Known rows, with every way that one mark hangs from another:
S{Z{L}}: [ 34.5   4.3  -6.1 -36.2  19.2  -2.1  12.7  -7.9  -5.0  -0.4  22.4  58.1
  -1.8  -1.7  -6.7  -6.4  -2.1   5.0  -4.5  49.4  10.8 -12.8   8.8]
H{D M{W}}: [ 12.3  14.0   6.4  32.0 -19.5  -8.8 -11.0 -36.9   3.0 -24.3  33.0 -17.6
  14.8 -14.9 -36.0  -4.9  35.3 -42.0 -42.3  -4.5 -25.5  23.3 -23.4]
M{C W{H{D}}}: [-21.4 -20.1  -5.3   0.4  13.9   7.5   6.6   1.7  12.0 -12.6  27.7   5.1
 -27.7  -7.9  -2.6 -33.3 -20.7  10.3 -30.5  25.6 -21.2  13.9 -13.7]
H{M{C}}: [ -8.7   2.6  -5.8 -12.1  -7.2  12.5  -0.9   4.3   1.5 -11.3   2.5   3.4
 -15.5   2.5  10.5 -21.8  18.6 -13.5 -42.9  42.2   4.9  -5.9  -5.5]
H{D}: [ 60.7  18.5   8.2 -11.9 -20.3  10.7 -15.4   1.5 -28.2 -39.1  23.0  -0.4
  -4.1 -24.0 -27.0  26.5  33.9 -41.4 -30.2  12.5 -16.2   9.3  -2.8]
Z{H}: [ 25.5  -0.9  10.5 -51.0 -27.2  49.6 -15.1  -6.6 -34.6 -26.1 -10.3  17.6
  -1.1  -1.0  10.6  15.0  -0.1 -26.8   3.7 -16.0  -1.8 -29.0  -0.5]
S{Z{H{D}}}: [ 39.7  14.1  -4.0 -33.2  -5.5  11.2 -11.6 -42.6 -15.0  12.3  10.5  37.1
  -4.8 -19.3 -20.2  19.0  -3.3 -18.7   5.2   4.3  -6.0 -20.3  -1.5]
D{H{M}}: [-18.2 -30.0  26.0   4.0   2.3  14.5 -27.9 -21.6   0.1 -12.9 -12.1  20.1
 -10.2 -20.1  22.8 -10.6   7.1 -26.3  -6.1   5.3  -8.2  -3.0  16.9]
D{H{W}}: [ 21.4 -37.4  30.1 -11.1  -1.4   1.5  -9.7 -18.0   9.3 -19.2  -1.3  30.7
  -6.3 -20.9  20.3  -8.3  -5.3 -18.4   5.0  28.2 -11.9   1.0   9.2]
L{Z{H{D}}}: [ 21.4  39.8  33.2 -24.2  -2.6  48.9 -24.0 -15.7 -40.8  25.0 -10.4  15.3
 -17.9  -9.8 -19.5  22.9   1.8 -30.9  -2.9   2.5   9.0 -14.7  17.7]
L{Z{H{M W} S}}: [  6.6  37.3  36.0 -20.2  -0.4  39.8   2.6 -16.6  -8.7  28.6 -24.5  20.2
  -3.9  16.7   8.8   2.5   2.8 -10.0   8.3  12.8  34.4 -34.7  -0.8]
W{H{D} M{C}}: [-21.1 -11.8  -8.2  -2.0  23.2  18.3 -39.1  35.7   0.8 -24.1  12.5 -12.9
 -36.1 -15.5  20.7   9.5 -20.8   4.7 -22.2 -12.3  -9.6  17.0 -13.7]
S{Z{H}}: [ 27.7   7.5  -1.7 -42.8  -3.1  17.3  -5.1 -39.7 -15.7  11.7   0.2  47.2
 -10.5 -11.6  -6.9   7.9 -13.6 -11.7   9.3  10.4   5.0 -29.9   4.1]
Z{H{D M} L}: [ 17.4   4.3  -2.9 -27.9 -15.6  35.2 -22.5   2.3 -14.9 -15.0  22.4   4.9
  45.1  15.7   4.6  12.7  27.7 -16.3  -1.9 -10.7 -12.6  -3.6 -14.6]
H{D M W}: [ 57.0  17.4   9.4  13.2 -35.6 -29.7  -4.3 -32.2  17.2 -30.4  42.5 -14.5
  24.5 -11.0 -26.0   2.1  46.3 -43.1 -30.6  27.4 -20.7  28.2 -27.9]
W{H{D}}: [ 19.3   5.7  22.3 -21.9 -11.4  21.0 -29.6   6.4 -24.4 -60.2  26.6   9.8
 -25.6 -16.9   1.4  13.1  14.4 -25.4  -2.8 -15.8 -13.9  10.5  11.7]
W{H M}: [-21.4 -14.2  13.2 -15.5  14.3  25.4 -36.0  25.6 -11.3 -50.4  -1.3   6.1
 -33.4  -8.0  30.8   5.3 -26.3  -4.3  -4.0 -33.3   5.0   2.7   0.1]
C{M}: [  3.9  20.5  -0.6  -4.8  -8.2  18.3 -10.0  16.1 -60.7 -35.1 -15.3  11.1
 -30.9 -13.5  15.1   9.6   5.2 -29.8 -30.6 -14.6   9.5 -17.4  -6.9]
M{C W{H}}: [-32.5 -25.2  -3.6 -10.2  15.6  13.4  13.6   4.9  11.7 -15.5  17.3  15.4
 -33.1  -0.4  10.6 -44.3 -31.8  18.4 -26.5  29.8 -11.2   3.3  -8.0]
D{H{W{M}}}: [  9.7 -44.1  23.3  -0.5   9.5   0.2 -17.1 -10.3  16.9 -12.4  -6.5  21.2
  -7.2 -22.6  25.8  -6.0 -17.4 -13.9   1.4  14.8  -9.9   3.9   0.6]
L{Z}: [ 18.3  36.1  37.1 -22.9   9.7  34.5  -5.4  -0.6 -37.3  10.3 -11.9  27.5
 -35.3  -7.2 -14.4   4.5   1.3 -23.9 -17.6  35.0  22.4 -12.3  31.3]
W{H{M{C}}}: [-27.5  -3.9  11.6 -22.3  -2.6  22.2 -19.2   7.0  -4.8 -41.3  10.3  11.2
 -32.9   2.4  26.6 -20.5   3.8  -6.1 -11.4   5.3   1.3  -0.6  10.1]

Rows:
[-29.8 -37.2  26.4  17.7   6.0   8.5 -19.2 -33.5  10.3  -9.1  -5.3  17.9
  -5.8 -19.3  14.6 -23.2  -2.6 -22.2  -8.2  -0.4 -14.2   2.7   6.6]  D{H{M{W}}}
[ -5.5  35.9  34.7 -23.1  -2.0  50.4 -19.6 -22.3 -33.9  26.9 -19.7  18.9
 -19.6   2.0  -4.6   6.0  -1.6 -26.7  -3.9   3.1  19.7 -21.7  21.5]  L{Z{H{M}}}
[-27.8   7.4   4.4  14.9   1.8  12.5  -7.6   0.2 -44.3 -38.3  -2.1  11.0
 -32.7 -12.2  14.4 -12.5 -16.6 -18.0 -21.0 -36.7  -1.5  -6.1 -13.6]  C{M{W{H}}}
[-37.0 -21.5  -4.5 -17.2  27.4  26.1 -28.2  40.9  -0.2 -27.2  -2.8   2.8
 -45.0  -4.7  38.9  -6.9 -35.0  14.9 -16.0  -5.4   5.0   3.7  -4.3]  W{H M{C}}
[ 57.4  -1.7 -10.8   3.8  -5.7 -21.4  -3.9   7.5  19.8 -12.9  31.4 -15.3
   5.1 -18.4 -15.7  12.5   7.9 -15.9 -35.9  38.8 -18.1  24.5 -37.9]  H{D W{M{C}}}
[ 40.8  10.5  -7.8  11.7 -22.2 -27.8   2.8 -18.4  29.7  -6.8  39.9 -17.6
  13.6  -7.5 -18.3  -9.8  37.0 -24.2 -44.3  55.0 -20.8  26.6 -34.7]  H{D M{C} W}
[ 54.3   1.9   1.1 -38.7 -10.4  29.4  15.1  23.4   9.0 -18.4  15.3  18.6
  58.8  33.0  22.6  16.9  22.5  12.2  22.2   7.1   8.5 -27.4 -39.5]  Z{H{D W} L S}
[ 26.3   0.4  -8.0 -50.1  10.8  16.8   1.8 -19.0  -9.4  12.5  12.4  56.1
   9.0   2.9   0.9   1.4 -11.3   6.0  13.4  22.3   6.5 -25.6   3.1]  S{Z{H L}}
[ 35.1 -15.8  -4.8 -17.9  -0.2 -10.7  10.7  16.3  18.7 -18.5  10.2   5.5
  -6.6  -2.4  11.9 -11.2 -14.4  -1.0 -28.1  48.7   2.1   4.6 -25.3]  H{W{M{C}}}
[-22.4  -2.7  -1.0 -17.6  -8.5  43.8  11.9  -5.7   9.9   2.0 -22.9   6.5
  15.4  26.3  32.0 -13.9   0.0   7.7   0.1 -10.1  17.7 -46.6 -37.7]  Z{H{M{C W}} S}
[ 43.9   7.1  -6.5 -25.8  -2.0  -3.1  -9.3 -45.6   3.0  18.1  15.5  30.4
   4.0 -17.1 -17.2  16.6 -13.5 -13.7   6.2   7.3  -6.7 -10.9 -17.1]  S{Z{H{D W{M}}}}
[ 12.1  -4.7   0.4 -34.8 -29.1  21.4  -3.6 -20.0   6.2  -4.0   0.9   5.0
  11.1  10.8  16.5 -10.2   2.5 -13.7  -5.5  13.6  -3.6 -16.3 -23.6]  Z{H{M{C} W}}
[  2.0 -47.4  15.5  -0.7  15.7   0.3 -14.0  -3.8  22.2  -1.4  -6.9  20.2
 -11.5 -21.0  29.2 -10.9 -22.5  -4.2  -5.3  27.8  -9.4   4.2  -2.3]  D{H{W{M{C}}}}
[-10.4 -40.3  16.6   3.6   4.4  -5.3  -9.5 -20.5  30.0   2.6  -1.2  17.6
  -7.1 -13.3  26.4 -26.6  -0.9  -9.5 -10.4  41.2 -11.2   4.9  -0.4]  D{H{M{C} W}}
[ 20.8  -4.4   2.1 -55.4   0.4  57.6  13.8  38.6 -11.9 -21.4 -10.6  33.7
  38.5  39.3  42.9   7.2   9.5  19.3  22.2  -1.5  26.1 -50.5 -20.8]  Z{H L S}
[-20.8  11.2   3.2  21.9   1.2   8.6 -12.1  -3.5 -43.6 -37.1   4.7   3.1
 -28.4 -17.1   5.3  -3.9  -9.1 -22.4 -23.2 -40.9  -8.0   1.0 -17.5]  C{M{W{H{D}}}}
[ 41.8 -13.7   3.5 -58.3 -15.4  28.6   5.4  12.9  -5.9 -22.5  18.7  30.0
  39.7  24.8  20.6  -1.7   0.8   1.4  14.4  19.2  -1.2 -13.9 -12.9]  Z{H{W} L}
[  8.7  37.5  36.2 -32.7   7.0  59.6  -1.9  -1.0 -32.3  23.9 -33.8  27.5
 -16.6  10.7   8.8  14.1  -3.9  -9.2   9.2   5.1  36.4 -43.4  10.6]  L{Z{H S}}
[  3.3  -1.7  -8.6 -27.3  10.1   8.4   3.4 -37.5   5.1  19.9  17.0  46.9
  18.3   8.1  -1.9 -13.8 -11.7   5.9   8.3  14.1   2.8 -19.1  -6.4]  S{Z{H{M{W}} L}}
[  1.0  -7.0  19.0   2.6  -5.3   7.9  -4.6 -17.0  -5.4 -46.3  30.3  10.3
 -10.7 -13.3 -14.3 -16.3  -6.9 -17.6 -12.1 -13.8 -21.2  14.6  -6.7]  M{W{H{D}}}
[-10.7 -14.0   0.3 -28.6  -8.4  34.9  -4.4  -2.2  -4.5 -12.0  13.1  17.5
  41.6  26.4  16.3 -16.2   2.5  -1.0   1.3 -10.7  -3.2 -11.5 -15.5]  Z{H{M{W}} L}
[  8.2  32.3  35.9 -22.3  -6.9  34.9 -11.4 -28.6 -18.9  27.3 -12.4  18.1
 -10.9   4.0  -5.8   0.4  -1.6 -24.5  -0.3  14.5  17.6 -16.3  12.5]  L{Z{H{M W}}}
[ 34.8  37.1  33.7 -24.0  -7.7  35.3 -14.5 -23.1 -26.5  25.4  -1.8  16.1
 -10.3  -6.4 -20.6  18.4   1.2 -29.7   0.3  13.6   6.8  -9.2  10.4]  L{Z{H{D W}}}
[ 53.2  11.0  -2.6 -31.6 -10.3  -2.7  -3.1 -50.3  -1.3  12.9  19.2  37.7
   3.2 -17.2 -21.4  13.7  -4.1 -17.3   9.1  16.0  -8.3 -13.9 -10.5]  S{Z{H{D W}}}
[ 19.4  -3.8  -3.1  -9.8 -18.1 -19.6  18.5 -10.5  30.5 -11.7  19.5   1.7
   2.1   8.0   8.3 -31.5  15.3  -9.3 -36.2  65.3   1.5   7.0 -22.0]  H{M{C} W}
[-10.8   8.0   8.8  -8.1  -5.8  14.9 -29.6   2.0  -5.2 -37.9  25.2  -3.4
 -24.9  -7.9   8.3  -4.4  18.1 -16.4 -17.4  -1.6 -11.8  15.7   2.1]  W{H{D M{C}}}
[ 14.0  17.1 -10.9   9.1 -11.4   0.7 -14.6  -4.2   1.1  -6.8  23.9 -18.2
  -4.2 -13.0 -18.0   1.6  40.0 -27.6 -50.8  30.3 -16.3  14.6 -18.8]  H{D M{C}}
[ 11.4   3.8  -8.5 -37.9   7.9  13.4  -1.8 -30.1  -2.0  16.5  12.7  48.7
  14.5   7.6   2.0  -4.6  -4.6   2.0   9.3  17.9   7.2 -21.6  -2.0]  S{Z{H{M} L}}
[ 12.5  29.6  32.3 -23.5   8.9  44.3   1.4  -3.1 -12.8  28.4 -29.3  20.6
  -7.9  12.9  11.4  11.8 -13.8  -3.6  11.6   9.3  35.6 -36.3  -4.1]  L{Z{H{W{M}} S}}
[ 19.2  43.6  33.1 -21.7   2.8  55.2  -9.5  -5.8 -31.2  26.0 -22.8  17.6
 -11.6   3.2  -5.3  25.0   7.2 -16.9   5.5   0.2  25.6 -32.8   4.8]  L{Z{H{D} S}}
[ 41.7   5.0  -0.3 -42.4  -7.0   3.3   3.8 -46.6  -1.4   9.9   8.9  47.0
  -2.5  -9.7  -7.4   2.3 -14.9 -10.2  12.3  20.9   2.9 -25.1  -4.1]  S{Z{H{W}}}
[  2.2   9.5  11.2 -31.0 -21.5  50.1  -1.0  -4.2  -8.1 -19.1 -27.0  10.1
  18.6  23.3  34.2   8.4  17.8  -9.7  10.2 -25.7  23.4 -51.6 -24.9]  Z{H{M} S}
[ 36.0   6.6  -1.4 -40.3  -3.0  49.5   3.1  32.0 -11.6 -19.4   4.4  18.5
  46.6  29.1  24.1  23.7  23.7   9.8  16.6  -7.1  11.9 -35.3 -27.8]  Z{H{D} L S}
